What can hang from each mark:
Q: C L M W
S: W
L: C M Q W
C: Q W
W: C L Q S
M: C Q

Each row was made from one small tree. Brackets hold a mark, then the marks that hang from it, in alphabetical order. Every link used is in the known rows. Write each row's tree.
Known rows:
(S (W L)): [ -1 -11 -17 -15 -10  10 -16  -4  -4  -5   2 -16   6 -23 -14  -1  12   2
  -6   8   8 -10  11 -12   3]
(W C (Q (L M)) S): [  4   7   9   7   8 -10  -8 -21  18   8  10   6  15  10  13 -11 -28  16
   8  -1   9   9 -10  -5  11]
(C W): [ -5  -7  -7   1 -12  -5   2   9 -26  -7 -11   1  -4 -12   9  15   2 -19
 -14  -8  -7  10  15   5 -10]
(C (W (Q L) S)): [  0  -2  -1   9   6  -1  11  -4   6   3  12 -11  11 -15   8   4 -16   3
  13  -2   5  18  10  16  -1]
(M (C W)): [ -7  -7   3   5 -10   5  -1  11 -19 -11 -16  13 -12   2  31  13 -21 -25
 -15 -12 -12   1  14  10  -5]
(M (Q (W C L S))): [ -7   1  -6   4  -3   7   5 -10  28   3  19  -4  10  -5  21   3 -14  12
  21   1  34 -10   1 -14   6]
(L C Q): [ -1   8   7   2   1  -7  -5  -1 -10  -4  -3  18 -11   8 -34  15  18   1
  -7  -6 -13 -10   6   7  -6]
(M Q): [ -6   1  -3 -13 -10   4   6   0 -29  -2  -6  12 -12  -6  20  14  22  -8
 -13  -2  -7  -6  10   1  -9]
(W (L C) S): [  1   6  -2   4  -1   0  11   1  13 -12   9  -5   1   0 -19  23 -15  14
   5   3  17 -10  -5 -10   7]
(L (M C) Q W): [  1  -7  20 -11  -9  -9  -8  14   0  -1 -15  24 -10  39   2   2   7  24
  -2 -18 -18 -16  -5   3   7]
(Q L (M C) (W S)): [  5   2   4   4  17   8   0  -1   8   3   4  -9  -3  -9  -1 -27  -4 -14
  13  13  -8   5 -12   8   5]
(W Q): [ -6   5  -2  -4 -10   6  -2  -6 -20   0   3  -3   2 -10   5   9  16   0
  -7   6 -14   3  14  -2  -3]
(M (Q C (L (W S)))): [  5  -4   1 -11  11  -5  27  11  -1   1   0 -12   1   4  25   4  -4   8
  23  -2   8  -1 -15  10   0]
(M C (Q L (W S))): [  1  -2   5  -3  11  15   6 -13   2   6   4  16 -10  -7  33 -11  -9 -12
  21  -1   4  -8   1  10   2]
(M C (Q L W)): [ -6  -3   3  -3   9  15  -2 -16 -11   9  -6  26 -12  -7  21 -12  15 -27
  16   0 -10 -12   6  11  -4]
(M C (Q W)): [ -8  -3   4  -6  -5  18   4  -8 -15   2  -8  22 -15  -2  39   1   8 -21
  -1  -3  -7 -14  12   1  -3]
(L (M C)): [  1  -2  12  -9 -10   4 -10   0 -20  -7 -18  23 -12  15  25   2  -9  -4
 -19  -6 -15 -10  -1  -4   5]
(C (Q M W)): [ -3   6 -14   1  -1   4  -6   8  -6   5  -1 -11   0  -7 -33  -6  42 -11
 -11  11  -9   7   5  -9 -14]
(S W): [  2 -10 -14 -18 -10   5 -11  -8 -22  -5  -9  -8  -3 -25  -1  -4   7 -17
 -19   4  -5   1  12  -7  -2]
(M C): [ -4   1   2  -6  -9  11  -9   5 -30 -12 -13  11 -13   3  21   9  -6 -18
 -11  -2 -22  -6   6  -2  -2]
(C Q): [ -6   7 -16  -5  -9   6 -12   9 -28  -5  -9   5  -4   0 -14  19  17  -5
 -19  -1 -12   2  14  -9 -17]
(M (C W) (Q L)): [ -7  -8   9   4   4   4   2   1 -14   2 -10  31 -13   6  34   6  -9 -20
   3 -13 -11  -4  10  22  -6]
(Q W): [ -2  -2 -13  -5  -9   6  -5  -9 -24   0  -4  -3  -3 -23  -4  -5  35 -27
  -3   8  -6   3  11  -6  -8]
(W C S): [  0   8  -3   2  -4  -5  -4  -1  -6 -10   1  -3   1  -4  22   9 -35 -10
  -8  -3   7   7  -3 -13   1]
(W (Q (L C M)) S): [  9   7  12   5  12 -10  11 -26  16   5   8  14   5   8 -14   2 -17  19
   6   1   8   2 -11   1  12]

Which tree is each row?
[  8   5   8  -4   7 -13  17  35  14  -2   5 -41   4  15 -12  -3   7  33
   8   1  -4   2 -19   8   1]
(L (Q C M) (W S))
[ -2  -2  18 -14  -8   6   3  -4 -18  -1 -15  36 -18  22  43   8  -7   5
 -18 -11  -8 -17   2   1   5]
(L (M C Q))
[  3  -2  10  -2 -11 -18   9  -7  26   0   5  -2  14  23  23   9 -36  35
   4 -10  16   5 -11 -21  19]
(L M (W C Q S))
[  2  -3   5  10  13 -12  24  -8  12   0   2  20  -9   0   9  17 -30  -5
   7 -12  16   1   0  19  -2]
(M (Q (L (C (W S)))))
[  0   4   2   6   3  -3  -4 -12   0   5   0  14  -6  -1 -40   2  30 -11
   4   0  -6 -12   8   4  -6]
(L C (Q W))
[ -3  -3  -9   1   7  -1 -25 -31   6   9   6  -2  17 -15  -4 -20 -12 -15
   1   5   0   7   8  -5   4]
(S (W C (Q L)))
[  1   3   9   1   4 -26   8  15  10  -4  -4   2  -7  24 -50   7  27  17
  -3  -3 -19  -5 -14   5   2]
(L C (Q M) W)
[  2   0  -9   7  11  -3  -2 -26  -8   4  -5  16  -3 -15 -34  -7  24 -38
  13   9  -6  -1  -2   5  -4]
(Q (L C) W)
[ -3  -7  -7   4 -10   2   8  16   8 -10  10 -21   6 -10   6  19 -18  15
   6  -5  21   5   8   5   1]
(C (W L S))
[  3  -6   5  -2   2   5 -14 -17 -10   7 -11  26  -5   1   5 -24  12 -23
   8   2 -11  -6  -5   3   3]
(Q (L (M C)) W)
[  7   1  17  -5  -1   8  -3  -2  17   5   2  12  -6  13  11 -12  -9  20
   5  -9   3 -12   1   3   8]
(L (M C) (Q (W S)))
[ -1  -7  -7   5   0 -11 -15   4 -10   7 -10  21   2   9 -16   4  10  -2
 -10 -12  -4  11   7   8 -14]
(C (Q (L M)) W)
[  3   6  -4  12  14  -7  -7 -11  20   5  11 -17   9 -12 -14 -29  -4 -19
  16  14   5  16 -17  -3   3]
(Q L M (W C S))
[  6  -1   2  10  -3 -14  13   3  16  -5  -5  20  -3  22 -10  31 -43  20
 -23 -18  20   4   0  -5  -2]
(L (C Q (W S)) M)
[  7  -7   5  -5   8  -7  -6 -42  17  11   1  18   7  -4 -25 -13  -5   3
  -7   3   3  -4   1  -4  12]
(S (W (Q (L C M))))
[ -6   8  14   2  -1   8   2   6  -9  -2   0  -6  -4   9  10  -1   5   7
 -13   9 -25   0   2   2   5]
(W (Q (M C)))
[  6   3  -8  -2   1  13  17  -1  -8   0   2 -28   4 -20  18  -6  -6 -15
   7   9  12   3  -2  -3  -4]
(Q C (W S))
[  0  -2  -5 -11  -3   3  -2 -12  -2   4   7 -26   6 -18 -10 -13  18   4
 -19  14  -8   7   8  -7   6]
(S (W (Q M)))
[  5   8 -15   3  13   2  -3   4  10   8  10 -18   6 -12 -36 -16  22  -3
   9  12   2  15  -6   1 -10]
(C (Q L M (W S)))
[  6   1   0  11  19 -11  16  20   0   0   3 -35   6 -10   3 -14 -18  -6
   7   6   1  19 -16  23  -5]
(Q (C (W S)) L M)
[ -3   3 -22   0  -7  17  -4   6  20  -1  17 -17  11 -10 -24  12  14  16
  13   7  22  -2   9 -15  -5]
(C (Q (W L S)))
[  0  -5  -5   4 -11  -2   2  19  24  -3   7  -4  10  15  -6  25 -20  42
  -6 -12  28   2   5  -7  -1]
(C Q (W (L M) S))
[ -3   9  17   0   4   4 -14  20  -9  -4  -4   2 -12  17  -8  -7  14   7
 -10  -1 -31  -7  -1  11  -3]
(L (Q (M C)))
[ -5  -3   7   7  -4  -2   3  18 -11  -8 -12   0 -11   6  16   1 -14 -14
 -19  -3 -19   6   1  10  -1]
(Q (M (C W)))
[  2   3 -11   9  11  -2 -11 -19   7   5   7  -3   9 -18   1 -17 -10 -28
  20   5   9  10  -7  -4   1]
(Q L (W C S))
[  0   6   3   6  -1 -16  14   7  27  -3  12 -26  13  12   6   4 -25  28
   4   2   5  14 -15 -15  15]
(L (W C (Q M) S))
[ -5  -7  -7   4 -15  -3  -8  17   8  -1  -4   7   8  16 -14  22   6  25
 -11 -10  14  -2  10  -4  -8]
(C Q (W (L M)))
[  0   2   2   4   1  15   5  11  26  -5  13 -23   3  -3  -1 -10  -3   9
  15  14   9  -6  -9  -4  12]
(Q (M C) (W L S))
[  2   4  -5   2   3   4   8   7 -16   4  -3 -30   3 -16  -7 -19  30 -18
  -4  18 -10   4  -7   2  -6]
(Q C M W)
[ -4   4  11   4  -6  -9 -27   5  18   3   6  12  10  24 -15   0   7  29
   5  -8   5 -15  -2  -5   4]
(W C (L M Q))
[  3  -1 -12  -3  -8   9  -4   6  28   5  11  -5  12   4 -18   6  10  30
   6   2  29  -5   1 -18   1]
(C (Q (W (L M) S)))
[  9   0   0  -3  16 -14  19  22   0  -2   0 -39   8   0 -10 -14   4   8
  18  10  -4  12 -30   7   3]
(Q C (L (W S)) M)
